What can hang from each mark
j_976: j_186 j_502 j_701
j_701: j_25 j_688 j_976
j_186: j_776 j_976
j_688: j_701
j_247: j_25
j_25: j_247
j_502: j_135 j_976
j_135: j_502

Known rows, with every way that one mark hangs from another
j_186[j_776 j_976[j_502 j_701]]: [ 11  34 -17  -3  -1   9   5   0 -21   1 -47  12  -3   7 -27  23  23  25
  34  18]
j_502[j_976[j_186 j_701[j_25]]]: [  6  25 -12 -30  22 -20  28   7  -7  -3 -21 -37   7 -19 -21   7   2  -5
  27   1]
j_186[j_776 j_976[j_502 j_701[j_688]]]: [ 21  49 -15   3  -6  15  12   7 -39   6 -62  12   2   6 -31  19  24  25
  34  22]
j_135[j_502[j_976[j_186[j_776] j_701]]]: [ -7  10 -14 -29  29 -13  28  -4 -20  -1 -33   9  -4  -1 -18  23  22  -5
  22  10]
j_688[j_701[j_25]]: [  4  23 -21 -24   1 -35   2 -11 -10   5 -20  -4  13 -23 -19   0  12 -11
  25  -7]
j_502[j_976[j_186]]: [ -9  14 -10 -15  26 -24  24   2  11  -2   4 -14  -3 -14 -30  14  10 -13
  30   7]
j_701[j_25 j_688 j_976[j_502]]: [ 18  63 -14   5   1   9  14  -1 -29  21 -19   6  15 -30 -38 -11   7   9
  25   6]
j_502[j_135 j_976[j_186]]: [-22   1  -9 -25  27 -29  28 -11  -6   7  11 -21  -6  -8 -41  18   1  -9
  36   8]
j_502[j_135 j_976[j_186 j_701]]: [ -2  -1  -8 -34  34 -19  30  -6 -18   4 -14 -37  -7  -2 -39  19   1  -2
  37   6]
j_186[j_776 j_976[j_701[j_25 j_688]]]: [  1  56 -16 -15 -18 -18  12   9 -54  11 -68  12  15  -6 -11  17  16  19
  28  14]
j_976[j_502[j_135]]: [ -1   0 -14 -10  20  11  30 -13  -2  16   1  -6  -5  -4 -49   3  12   4
  40  12]
j_688[j_701[j_25[j_247] j_976]]: [-10  36 -16 -16  17 -37  -3 -18 -13  12 -15  17  10 -39 -32  -3   5 -11
  18 -14]
j_688[j_701]: [ 10   8 -16 -18  11 -30   4 -13  -5   1 -20   4   1 -11 -27  12  20 -12
  28  -1]
j_688[j_701[j_25 j_976[j_186[j_776]]]]: [-16  43 -22 -12  -4 -30 -33 -14 -16   2 -16  23   6 -27 -25   5  15  -5
  18 -22]
j_502[j_976[j_701[j_25]]]: [ 13  40 -12 -37  21 -21  35   0 -20   2 -29 -28  10 -25 -22  17   0  -2
  26  11]
j_135[j_502[j_976[j_186 j_701]]]: [  8  -6 -10 -30  39 -18  41  -2 -13   3 -29 -12  -2   1 -15  13  16  -9
  25  10]
j_701[j_688 j_976[j_502[j_135]]]: [ 13  35  -8   3  17  13  20 -13 -36  25 -15   7   1 -12 -55   5   8  11
  33  12]
j_701[j_25 j_688 j_976[j_502[j_135]]]: [  5  55 -13  -3   2   7  19 -11 -41  28 -16   2  13 -25 -47  -8  -1  13
  30   5]
j_135[j_502[j_976[j_186]]]: [-10  -2 -12 -21  35 -26  39  -6  -2   5  -7   2  -2  -4 -17  10  16 -15
  25  11]
j_247[j_25]: [ -3  13 -12  -6  20 -23  21  -9 -11  25 -11  23   2  -4 -28  14  20   3
  24   3]
j_502[j_135 j_976[j_186 j_701[j_25]]]: [ -9  12 -11 -37  25 -23  30  -4 -24   6 -16 -42   4 -13 -31   9  -7  -2
  35   2]
j_186[j_776 j_976]: [-23  28 -16  -9  -8 -30   0  -4 -21   6 -28  37   1  -3 -16  27  24  11
  30  15]
j_701[j_25[j_247] j_688 j_976[j_502]]: [ -1  62 -11   6  15  15  30   1 -20  26 -19  15  14 -39 -49 -18   5   2
  23   5]

Rows
[-24  12 -15 -24  25 -21  27  -8  -9   3 -13  23  -4  -5 -20  22  23 -11
  23  10] : j_135[j_502[j_976[j_186[j_776]]]]
[-27  39 -11 -15  19 -23  18  -6  -8  21  -5  22  11 -45 -33  -7   3  -4
  19  -4] : j_701[j_25[j_247] j_976]
[-13  56  -9  -6  13 -14  29   2 -29  27 -24  21  17 -43 -37  -8   3  -5
  19   2] : j_701[j_25[j_247] j_688 j_976]
[-16  20 -19   4   5  19   2   6  17   1  -2  16  -7  -4 -40   3  31   2
  34   0] : j_976[j_186[j_776] j_502]
[ -9 -12 -14  -4  19  11  18  -4  12  11  10 -15  -8   2 -46  -5  15  -1
  42   2] : j_976[j_186 j_502[j_135]]
[  0  27 -16 -12   3   4   7  -9 -37   8 -43  10  -5  11 -36  22  16  26
  39  18] : j_186[j_776 j_976[j_502[j_135] j_701]]
[ 11  38 -10 -39  19 -16  44  -7 -55  16 -38 -37  12 -18 -34  15  -9   2
  33  17] : j_502[j_135 j_976[j_701[j_25 j_688]]]
[  2   3 -14  -3  10 -12  20 -13 -14  14 -11  -1  -2   8 -35  12   7  14
  41  19] : j_186[j_976[j_502[j_135]]]
[ 41  28 -11   3   7   7  29   9 -30  10 -56 -16   6  10 -28   8  16  18
  38  24] : j_186[j_976[j_502 j_701[j_688]]]
[  4  24  -9  11  16  11  10  -5 -23  20  -7   2  -3  -6 -56  -4  10   7
  34   1] : j_701[j_688 j_976[j_186 j_502[j_135]]]
[ 25  32 -14 -19   9  24  41   1 -42  20 -42 -33  12  -8 -41  -9   3  13
  41  11] : j_976[j_502[j_135] j_701[j_25 j_688]]
[-11  22 -19 -23  12 -33  15  -9  -2   8 -18   1  12 -32 -28  -8  10 -18
  23  -7] : j_688[j_701[j_25[j_247]]]
[  8  33  -9 -14   5 -22  38  12 -37  17 -59  -8  17 -12 -18  -3   6   7
  31  16] : j_186[j_976[j_701[j_25[j_247] j_688]]]
[-21  16 -11 -33  24 -12  17  -8 -27   2 -20 -15  -9  -4 -41  29   8   2
  34   6] : j_502[j_135 j_976[j_186[j_776] j_701]]
[ -6  30 -12 -24  20  -8  15   4 -11  -7 -26 -10  -6  -8 -30  26  18  -1
  28   6] : j_502[j_976[j_186[j_776] j_701]]
[-39  19 -13 -26  19 -23  14 -12 -16   4   5   2  -9 -10 -43  28   7  -4
  33   7] : j_502[j_135 j_976[j_186[j_776]]]
[-20  51 -20   3  -1  10 -16  -3  -2   8   0  21   3 -27 -35  -5  15   9
  23 -12] : j_701[j_25 j_976[j_186[j_776] j_502]]
[  0  25 -11 -45  25 -26  36 -12 -38  10 -24 -34   7 -18 -31  17  -9   1
  32  11] : j_502[j_135 j_976[j_701[j_25]]]
[-26  34 -14 -17  15 -18  10   0   1  -4  -2   7  -5 -15 -32  26  18  -8
  27   6] : j_502[j_976[j_186[j_776]]]
[-33  25 -15 -24   9  -2  17  15  -6   5 -33   4   4 -22 -27  -6  19  -5
  27 -10] : j_976[j_186[j_776] j_701[j_25[j_247]]]
[  3   3 -16 -18  17  18  23   4  -8  11 -20 -40   3  -2 -38 -16   6   8
  42  -6] : j_976[j_186 j_502[j_135] j_701[j_25]]
[ 15   9 -10 -36  39 -21  48 -10 -24   4 -36  -1   1  -3 -17  23  14  -5
  23  20] : j_135[j_502[j_976[j_701]]]
[  5  58 -11  -9  -1 -17  14  -1 -38  24 -25  14  18 -33 -24  -4   6   3
  20   2] : j_701[j_25 j_688 j_976]
[ 18   8  -9 -23  33 -13  48   3 -29   7 -40 -14   2   3 -19  12  16  -8
  25  15] : j_135[j_502[j_976[j_186 j_701[j_688]]]]
[  5  12 -15  -4  17 -33 -22 -13  -4   1  -9   9  -4 -15 -32   6  17  -9
  23 -17] : j_688[j_701[j_976[j_186]]]
